Each row comes from the steps of one walk. Every step used is in the known rows, and no mark comes twice. Write the walk behind each row, first mark first.
In the rows, zero is written as 128.
Known rows:
tunizam -> nemav -> miga -> marud -> romo: [102 177 109 135 179 132 143 133 116 103 114 121  86 113 212 108 140 165
 135  69 123]
romo -> marud: [115 111 132 121 113 123 155 128 126 107 130 133 108 148 141  93 170 148
 142  84 129]
miga -> marud -> romo -> nemav -> mudu: [131 194 108 124 182 100 143 173 160 111 110 150 101 108 165  87 143 166
 127 145 132]
nemav -> marud: [148 110 101 127  95 161 116 131 122 132 104  86 120 108 154 139 166 141
 151 108 135]
nemav -> miga -> marud: [ 55 166 118 128 170 122 139 137 120 116 103 136 105 134 190  94 142 139
 130  69 131]
tunizam -> nemav -> mudu -> marud: [111 128 110 118 168 120 216 159 139 115 119  92  77 106 139  97 147 174
 138 135 136]
miga -> marud: [117 171 131 140 175 125 131 127 121 127 115 114 118 145 175  99 152 140
 121 120 135]
tunizam -> mudu -> marud -> romo -> nemav: [134 142 101 139 153 118 133 183 157 112 121  62 103 143 178 107 152 176
 149  88 127]
nemav -> mudu -> marud -> tunizam: [132 136 130  91 143 115 176 159 145 110 122 112  97 130 126 131 141 167
 133 137 124]
nemav -> mudu: [101 162 120  90 161 113 176 161 140 117 127 182  98  93 116  98 155 153
 132 148 137]
marud -> romo -> nemav: [149 148  97 133 135 110 101 161 141 113 115 100 121 130 171 110 157 166
 159  77 130]
tunizam -> mudu -> marud -> romo: [126 140 129 126 168 140 168 171 135 111 145  93  92 133 167 142 147 170
 135 107 115]
mudu -> marud -> tunizam -> miga: [ 83 160 118  84  82 123 128 180 131  95 120  96  88 180 160 145 143 158
 128  60 124]
miga -> marud -> tunizam -> nemav -> mudu: [132 192 108  94 195 109 189 145 146 103 110 125  65  86 153  80 145 174
 121 146 145]
tunizam -> miga -> marud: [ 73 198 122 121 139 126 113 154 123 109 114 119  98 178 190 104 146 139
 110  87 133]
romo -> nemav -> miga -> marud -> tunizam -> mudu: [ 82 195 109  99 201 122 142 174 161 101 108  91  76 125 193  83 147 166
 123  84 136]
marud -> romo -> nemav -> miga: [ 69 136  82 115 125 111 119 168 135 102 102 142 108 108 185  96 148 158
 165  18 127]
mudu -> marud -> tunizam: [140 118 131 104 127 122 153 145 134 114 123  77 109 149 137 146 148 163
 138 106 123]
miga -> marud -> tunizam: [143 174 134 109 157 120 125 128 132 114 113 104 111 146 166 122 148 151
 124 111 129]
mudu -> marud -> tunizam -> nemav -> miga: [ 67 121  87  96 143 123 181 144 123  97 101  89  75  96 178  95 146 171
 157  31 133]
tunizam -> nemav -> mudu: [114 163  98  94 182 113 203 153 138 110 115 138  70  72 135  78 159 170
 132 141 148]
tunizam -> mudu: [ 92 159 119  97 185 136 164 169 142 116 136 105  86 118 146 105 168 156
 133 118 139]

Which walk is each row?
[137 143 116 124 162 125 189 158 133 107 130 107  83 105 159 131 141 180
 136 129 121] : tunizam -> nemav -> mudu -> marud -> romo
[148 128  99 146 129 112 123 167 143 117 115  73 117 146 176 118 149 171
 156  85 123] : mudu -> marud -> romo -> nemav
[ 97 173 123 133 166 130 126 138 118 107 119 149 109 121 199 120 138 153
 133  76 116] : nemav -> miga -> marud -> romo
[176 130  91 134 123 159 125 132 117 118 110  73  97  88 185 137 160 167
 154  99 128] : tunizam -> nemav -> marud -> romo
[131 165 108  86 164 109 203 145 147  95 114 134  60  83 138  71 155 178
 130 129 141] : romo -> marud -> tunizam -> nemav -> mudu
[ 47 128  79 109 127 107 127 165 134 108  95 134 107 109 173  82 154 151
 165  23 135] : romo -> nemav -> miga
[128 173 101  80 179 112 195 150 143 104 114 133  69  74 131  87 152 177
 131 138 145] : marud -> tunizam -> nemav -> mudu
[ 66 168  99 137 162 111 121 144 135 114  92 116 109 133 204  71 143 147
 136  59 135] : romo -> nemav -> miga -> marud
[150 127  99 108 149 122 184 134 126 109 111  37  79 117 160 107 155 181
 145  86 137] : mudu -> marud -> tunizam -> nemav
[137 120 131 134 136 134 152 152 122 117 137 103 111 136 158 153 146 165
 146 107 113] : mudu -> marud -> romo
[141 124 138  97 112 117 144 129 134 100 125 119 107 145 139 117 161 156
 142  87 125] : romo -> marud -> tunizam
[161 115  77 142  90 143  92 148 138 133  87  58 123 115 172 109 168 149
 160  94 139] : romo -> nemav -> marud
[158 113  77 129 113 161 136 125 119 128  93  47  92  88 173 108 171 159
 155 104 144] : tunizam -> nemav -> marud
[147 145  96  95 154 120 165 130 124 107 111  72  81 103 157  98 162 176
 148  88 145] : marud -> tunizam -> nemav
[112 156 133  86 168 131 166 160 153  98 136 100  77 133 151  99 165 164
 128 103 131] : romo -> marud -> tunizam -> mudu
[ 65 123  84 127 126 112 132 172 138 102 102 115 105 123 187 104 141 165
 162  21 122] : mudu -> marud -> romo -> nemav -> miga
[ 83 177 114  70  87 120 109 172 127  93 118 128  91 163 154 137 151 152
 128  55 131] : marud -> tunizam -> miga
[108 201 127 127 139 131 106 155 120 103 127 132  99 159 199 131 140 152
 119  84 118] : tunizam -> miga -> marud -> romo
[174 132  93 111  93 136  93 145 143 118  90  57 117 116 163 128 158 158
 153  92 133] : romo -> nemav -> marud -> tunizam
